What can hang from each mark:
q870: q507
q651: q384 q769 q844
q507: q870 q934
q769: q651 q934
q295: q384 q844
q934: q769 q844
q797: q651
q844: q651

Known rows, with every way that one mark hangs from another:
{q295 q384 {q844 q651}}: [ 0.35  0.97  5.05  2.07  2.54 -0.87  0.61  1.01  0.75  0.30  1.68  0.60
 -3.65 -3.14  0.84  2.18 -1.36  1.31  1.41]
{q507 q870 {q934 q769}}: [-0.72  0.10 -0.29 -0.60 -0.23  1.20  0.06  1.38 -0.12  0.30 -0.09 -0.61
  1.65 -2.39 -0.36  2.13 -3.88 -1.61 -0.25]
{q934 {q769 {q651 q384 q844}}}: [ 1.33  0.36 -1.12  0.91  1.21  0.13  0.03  0.04  1.83  0.43 -0.38 -0.16
 -1.34 -1.80  1.02  1.62  0.14  0.70  2.17]
{q651 q384 {q769 q934} q844}: [ 0.88  2.80  2.45  2.39  3.78  0.71  1.07 -1.69  2.35 -1.23  2.17 -1.49
 -2.89 -2.84  0.13 -1.75  2.14  1.90  0.84]
{q844 {q651 q769}}: [ 0.18 -0.50  0.85  1.96 -0.58 -0.85  0.14  2.15  0.81 -0.36 -0.06 -0.28
 -0.06 -2.84  0.07  1.74 -0.88  0.33  1.57]
{q769 {q651 q844} q934}: [ 2.59  3.75  1.36  0.40 -1.12  1.28 -0.24  1.67 -0.35  1.18 -0.22 -0.18
 -1.40 -3.53 -0.22  1.43  4.13  0.75 -0.60]
{q797 {q651 q384 q769 q844}}: [-0.18  0.64  2.72  1.86  3.70 -0.36  1.18 -1.10  1.17 -0.87  1.89 -0.92
 -3.11 -0.94 -0.06  0.04 -0.75  1.80  1.63]
{q934 q769 {q844 {q651 q384}}}: [ 1.33 -2.60 -3.80  0.36  1.39 -0.60  0.85 -0.01  2.65 -0.09  0.39  0.17
 -1.68 -4.07  2.19  1.94 -1.78 -0.30  3.05]
{q295 {q844 {q651 q769}}}: [ 0.95 -0.16  3.96  2.28  0.15 -0.38  0.45  2.20  0.84  0.20  0.58  0.31
 -2.54 -3.62  0.10  1.37 -1.82  0.77  1.17]
{q797 {q651 {q769 q934} q844}}: [ 0.55  1.58  3.42  2.24  1.28  0.08  0.80  0.92  0.82 -0.09  0.94 -0.81
 -2.47 -2.17 -0.37  0.79 -0.87  1.16  0.96]
{q870 {q507 q934}}: [-0.64  0.36 -0.34 -1.79  2.08 -0.19 -0.45 -2.03 -0.87  1.42  0.70 -0.09
 -1.21  0.39 -0.82  1.39  0.09 -0.89  1.88]
{q769 q651}: [ 1.08  0.73  0.40 -0.59 -0.46  0.11 -0.47  1.37 -0.86  0.84 -0.59  0.53
 -0.11 -0.84 -0.32  1.84  1.44  0.41  0.02]
{q651 q384 {q769 q934}}: [ 0.48  1.71  2.91  1.48  3.12 -0.08  0.64 -2.04  2.50 -1.15  2.52 -0.83
 -0.42 -2.53  0.25 -0.70  1.53  0.86  0.12]
{q934 {q769 {q651 q384}} q844}: [ 1.86 -1.77 -3.09 -0.69  2.12 -0.07  0.53 -0.13  2.02  0.45  0.14  0.58
 -1.81 -3.08  1.69  2.00 -1.01  0.03  2.31]
{q870 q507}: [-0.23 -0.28  0.28 -1.45  1.74 -0.43 -0.13 -1.47 -0.15  1.00  0.50  0.47
 -0.91  0.69 -0.36  0.97  1.62 -0.49  1.39]
{q797 q651}: [-0.19 -0.24  1.65  0.37  0.49 -0.57  0.40  0.07 -0.17  0.19  0.68 -0.01
 -0.87 -0.17 -0.06  1.41 -1.12  0.26  0.51]
{q844 {q651 q384 {q769 q934}}}: [ 0.68  0.74  1.39  1.94  0.72 -0.70  0.45  0.13  1.80 -0.75  1.50 -0.65
 -0.26 -4.07  0.55  1.26  1.42  0.56  1.11]
{q934 q844}: [ 0.73 -1.60 -2.18 -1.14  1.26  0.20  0.69 -0.01  0.08 -0.04  0.32  0.41
 -1.70 -1.45  0.62 -0.13 -0.83 -0.16  0.49]
{q507 q870 {q934 {q769 q651}}}: [-0.17  0.44 -0.10 -0.88 -0.43  1.26 -0.17  2.06 -0.54  0.73 -0.36 -0.35
  1.59 -2.81 -0.53  3.02 -3.19 -1.40 -0.24]
{q934 q769}: [ 0.46 -0.80 -1.13  1.03 -0.15 -0.24 -0.09  0.29  2.08  0.30 -0.65 -0.05
  0.24 -1.04  0.99  1.31 -2.03 -0.41  1.76]
{q870 {q507 {q934 q769}}}: [-0.42 -0.02 -0.89 -1.29  1.99 -0.30 -0.49 -1.90  0.14  1.58  0.38 -0.09
 -1.08 -0.14 -0.33  2.01 -0.90 -1.11  2.71]

Rows:
[ 0.24  0.93  6.09  2.81  3.18 -1.01  0.71  1.42  1.30  0.02  1.80  0.44
 -3.74 -3.55  0.60  2.18 -2.21  1.57  1.77] => {q295 q384 {q844 {q651 q769}}}
[-0.31 -0.55 -0.94 -1.62  3.53 -0.49  0.14 -2.21 -0.13  0.94  1.50 -0.12
 -2.28 -1.35 -0.34  1.59 -0.21 -0.60  2.76] => {q870 {q507 {q934 {q844 {q651 q384 q769}}}}}
[ 0.84  0.92  1.86  0.92  3.78  0.01  0.98 -2.02  2.54 -1.15  2.67 -0.61
 -1.26 -3.26  0.55 -0.78  1.16  0.79  0.36] => {q651 q384 {q769 {q934 q844}}}
[ 2.70  2.01  0.14 -1.24  1.13  0.71  0.30 -0.59  0.51  0.61  1.49  0.34
 -1.22 -4.33  0.71  1.42  4.33  0.36 -0.62] => {q769 {q651 q384} {q934 q844}}
[ 1.91  0.90 -0.53  0.00 -1.01  0.43  0.41  0.81  0.71  0.39  0.71  0.01
 -0.68 -4.60  0.82  1.09  1.82 -0.53 -0.25] => {q769 {q934 {q844 q651}}}
[ 0.06 -0.99 -2.20 -1.56  2.16 -0.44 -0.15 -1.38  0.17  1.59  0.45  0.08
 -1.88 -1.61  0.12  2.54 -1.21 -1.20  3.33] => {q870 {q507 {q934 q769 {q844 q651}}}}
[ 1.21  1.65  0.04 -0.14  1.86  0.53  0.19 -0.38 -0.31  0.21  0.40 -0.16
 -2.27 -1.06  0.00  0.46  3.11  1.57  0.64] => {q769 {q651 q384 q844}}
[ 2.20  3.11  1.67 -0.44  0.27  0.57 -0.18 -0.60  0.44  0.64  1.25  0.05
 -0.05 -3.31  0.25  1.54  4.91  0.47 -0.98] => {q769 {q651 q384} q934}
[ 0.53  0.27  2.99  1.23  1.29 -0.41  0.74  0.70  0.97 -0.04  1.28 -0.21
 -1.30 -2.47 -0.08  1.51 -1.56  0.39  0.62] => {q797 {q651 {q769 {q934 q844}}}}
[ 0.98 -0.03  2.91  1.41  0.82 -0.35  0.60  0.40  0.73  0.06  1.32  0.31
 -2.77 -3.18  0.60  0.96 -0.10  0.81  0.91] => {q295 {q844 {q651 q384}}}
[ 0.00 -0.90 -2.18 -1.65  3.01 -0.52  0.02 -2.36  0.52  1.29  1.08 -0.03
 -2.09 -1.62  0.32  2.24 -0.61 -0.98  3.37] => {q870 {q507 {q934 q769 {q844 {q651 q384}}}}}
[ 1.86  0.98 -0.53 -0.08 -0.08  0.34  0.59 -0.20  1.01  0.10  1.34 -0.10
 -0.91 -4.62  1.01  0.77  2.36 -0.31 -0.20] => {q769 {q934 {q844 {q651 q384}}}}
[ 1.42 -2.72 -3.78  0.47  0.09 -0.49  0.61  1.40  2.19  0.30 -0.52  0.33
 -1.42 -4.08  1.92  2.39 -2.63 -0.61  2.96] => {q934 q769 {q844 q651}}
[-0.18 -0.58 -1.60 -2.05  2.17 -0.32 -0.11 -1.51 -0.83  1.43  0.78  0.11
 -2.01 -1.10 -0.38  1.91 -0.20 -0.99  2.46] => {q870 {q507 {q934 {q844 q651}}}}
[-0.37 -0.70 -1.33 -1.68  0.04  1.19  0.60  1.94 -1.50  0.09  0.48 -0.31
  0.32 -3.80 -0.42  1.98 -2.87 -1.48 -0.60] => {q507 q870 {q934 {q844 q651}}}
[-0.29 -0.44 -1.41 -2.35  2.66 -0.09 -0.10 -2.05 -0.82  1.42  0.85  0.13
 -2.02 -0.34 -0.50  1.32 -0.30 -0.98  2.11] => {q870 {q507 {q934 q844}}}
[ 0.01  1.22  1.51  2.14  4.56  0.29  1.12 -1.72  1.90 -1.50  1.74 -1.31
 -3.22 -1.10  0.01 -1.96  0.55  2.19  1.61] => {q651 q384 q769 q844}
[ 1.41  0.25 -1.07  1.04 -0.11  0.24 -0.20  1.46  1.38  0.85 -1.23  0.00
 -1.06 -1.78  0.72  2.06 -0.73  0.39  2.10] => {q934 {q769 {q651 q844}}}
[ 0.40  1.07 -1.65  0.24  0.43  0.50 -0.60  0.21 -0.10  1.23 -0.61 -0.78
 -1.19 -1.68 -0.13  2.06 -2.73 -0.29  2.16] => {q507 {q934 {q769 {q651 q844}}}}
[-0.24 -0.51 -1.62 -2.15  3.07 -0.39  0.06 -2.51 -0.49  1.14  1.37  0.00
 -2.22 -1.12 -0.17  1.61  0.36 -0.78  2.52] => {q870 {q507 {q934 {q844 {q651 q384}}}}}
[ 1.27  0.72  4.40  2.27  1.05 -0.29  0.67  0.80  1.51 -0.08  1.66  0.06
 -2.68 -4.44  0.43  1.03 -0.22  0.92  0.87] => {q295 {q844 {q651 q384 {q769 q934}}}}
[-0.50 -0.67 -0.65 -1.26  1.39  1.00  0.84  1.24 -0.79 -0.39  1.22 -0.54
  0.05 -4.04 -0.38  1.67 -2.85 -1.07 -0.29] => {q507 q870 {q934 {q844 {q651 q384 q769}}}}
